Each row was made from one walk, in order. Every step used is in the known rows, and no mark comes twice. Write each row's walk.
Known rows
q, r, e, b: [  0.3  -1.2   8.8 -26.1  23.0  -3.7  -1.2  25.1   5.6 -13.3   0.0 -10.8
  -2.6 -10.7  -7.0   5.4 -13.8]
e, r, b: [ -1.9  -8.7  11.3   7.0  -3.2   1.0  -3.3   7.7   8.0   6.7  14.8 -10.4
  -2.2  -1.6   3.1   7.2  -1.5]
r, e, b, k, q: [  2.9   7.8  13.9 -15.1  26.9  -1.1   0.7  16.1   0.8  21.2  -4.6 -28.7
  22.1 -16.1 -12.0   4.7  -2.6]
q, r: [ -2.1  -7.7  -2.3 -11.9  -5.0  -3.2  -0.3  14.1  -4.4 -14.6   4.3   1.8
   1.1  -3.3   3.8  -0.3  -0.2]
e, b, k: [  4.3  -3.6   5.1 -18.4  10.2   8.7   2.1   8.4  -8.2  -6.1   8.8 -34.0
   1.5  -6.0  -6.5   6.8 -10.1]
g, r, e, b: [-14.7  10.8  12.4 -16.0  51.5  -4.2  -5.5   9.3  11.2 -11.6  -1.8  -6.2
   0.0  -9.1  -8.9   5.2 -14.1]
k, q, r: [-3.4 -0.5 -1.4 -9.6 -2.2 -5.1 -3.8 21.5 -1.5 11.1  6.4  7.4 22.0 -5.1
  0.5 -4.1  5.5]
b, r, g: [-27.0   0.8   6.6  -2.9  38.5  -8.9  -0.8  -2.4   1.9  -2.3   2.1  -0.5
  -2.9  -2.3   3.2  18.7  -7.7]
b, e: [  4.2   1.6   2.6   7.6   6.2  -1.1   2.9  10.7 -14.9  -9.4  -1.4  -5.6
  -0.1  -9.8  -3.3  15.1   8.2]
g, r, e, b, k: [-11.7   3.6  13.5 -18.7  47.0   1.8  -1.2  13.8  -3.7 -18.0  -5.4 -25.4
   2.2 -16.7 -10.7   7.0 -12.6]
k, b, r, e: [ -0.6   0.4  12.4   6.8  40.8  -9.5   0.7   3.0  14.0   3.6 -15.1  -6.5
  13.0 -11.0  -4.2  41.6  -9.7]
g, r, b, k, q: [-14.4   1.6  12.0   9.6  39.1  -1.6  -5.9  13.1 -10.4   7.7   3.2 -22.3
  24.3  -3.7  -4.5   3.4  12.6]
q, k: [-15.8  -8.2  -1.4  -8.4   1.4   3.1   3.7 -10.2   0.5 -18.4   2.6  -5.3
 -13.4  -3.7  -3.9  -4.1   2.4]
e, r: [ -4.1  -2.3   0.7  -5.3 -17.7  -0.3  -1.4   5.2   2.6   5.6  14.8   4.4
  -0.1  -5.9   3.5   2.2  -9.8]
q, k, b, e: [ -8.7  -5.7   9.0   1.7  11.0   1.5   8.2  -0.8  -9.6 -19.6  -0.6 -15.5
   2.9 -15.5  -9.2  32.5   5.7]
k, q: [-1.7  6.8  0.8  3.8  2.8 -3.9 -3.2  5.6  3.9 27.1  2.2  6.5 19.2 -3.3
 -2.2 -4.9  7.5]
k, q, r, e, b: [ -2.4   6.1   8.9 -24.7  25.9  -8.0  -3.8  29.9  10.3  13.0   1.4  -5.8
  17.5 -13.0  -7.9   1.2  -5.4]
g, r, b: [-15.5   0.0  11.9   8.3  38.1  -3.6  -6.9   2.3   3.1 -12.1   3.9  -8.4
  -0.6   4.7  -1.1   3.4   4.5]

Which walk is each row?
[ -1.2  -5.3   3.7 -29.5   8.1   0.5  -0.2  28.0  -8.7   3.5  17.5 -28.3
  23.9 -12.6  -4.2   3.4  -4.6]
e, b, k, q, r
[-26.1   2.9  12.8 -18.7  55.0  -3.1  -1.0   2.6   7.5  -2.4  16.1 -14.5
  -4.3  -0.6   0.1  21.6 -20.0]
e, b, r, g
[-34.8  -5.0  18.5  -5.4   5.2  -3.1   4.0   3.9  -8.9 -13.2  12.4  -6.0
   3.0 -19.6  -7.8  34.3  -3.8]
q, k, b, e, r, g
[  2.2   7.8  13.4 -14.1  26.6  -2.7  -0.1   9.0  12.3   3.4  -4.3 -13.9
  -2.5  -8.8  -8.9   5.3 -11.5]
r, e, b
[  6.8   1.3  13.4 -18.3  24.6   3.0   3.8  12.6  -2.4  -3.8  -7.3 -34.0
   1.0 -14.3  -9.0   8.7  -9.6]
r, e, b, k
[  6.9  -2.1  12.1  17.3  21.9  -0.6   0.9  10.9 -10.1  -6.3  -2.8 -20.2
  -2.4  -1.8  -1.1  19.7  15.7]
r, b, e
[ -3.4   3.1   5.5   1.8  38.8  -7.7   0.1   3.0   9.9  -2.3 -15.3  -4.5
  -3.0 -10.0   0.3  18.2  -5.4]
b, r, e
[-16.4 -14.2   6.9  -3.7  27.8   0.5   4.6 -13.3   8.4 -16.7   5.9 -14.5
   1.4  -7.5   0.2  33.6  -8.2]
q, k, b, r
[-26.5  -1.5   4.4 -17.7  10.3  -8.9  -1.8  15.5  -8.3 -14.2   1.7   5.2
   0.6  -3.8   0.8   1.7  -1.9]
q, r, g
[-12.8  11.8  14.4 -16.6  49.8  -2.5  -5.1  18.7  -1.3   8.5  -4.2 -21.0
  24.0 -18.4 -13.1   2.8  -5.6]
g, r, e, b, k, q
[ -0.3   1.6  -0.1  -1.0  -1.2   3.0   0.1   8.0 -11.8  18.9  -0.7 -15.6
  23.8  -8.2  -3.1  -1.8   8.8]
b, k, q
[ -0.7 -15.0  12.1   2.4  -7.8   4.6   1.4  13.7  -7.0  -3.0   9.8 -30.2
   2.6  -7.2   2.3  10.4  -0.1]
e, r, b, k
[-11.7   2.9  11.7  15.8  45.3  -3.9  -4.7  13.0 -11.4 -21.5   2.7 -15.1
  -0.9  -6.0  -1.8  17.5  11.7]
g, r, b, e
[-15.7  -6.8  13.3  -2.4  40.9  -4.1   5.9  -7.1  14.8 -12.9 -13.6 -12.7
  -2.0 -16.5  -4.9  35.8  -7.7]
q, k, b, r, e
[  1.8  -1.6  10.3   7.9  19.9  -7.8  -1.1  33.5 -11.2   3.3   6.0 -14.5
  19.4  -7.8  -2.3  15.6  21.2]
k, q, r, b, e
[-12.1  -6.9  11.4   6.9  34.2   1.2  -3.3   8.1 -11.7 -19.6  -0.2 -27.3
   1.1  -2.0   0.0   6.6   4.8]
g, r, b, k
[ -2.3  -1.8   4.0  -9.2   9.7  -6.5   0.0  20.1  -0.2 -13.1 -15.9   2.6
   0.7 -12.9  -1.9   2.2  -0.8]
q, r, e
[  2.0  -8.2  11.5 -30.5  20.6   0.1   5.6  27.6  -7.3 -21.0  -5.6 -32.0
   2.4 -18.4  -8.3   9.0 -11.3]
q, r, e, b, k
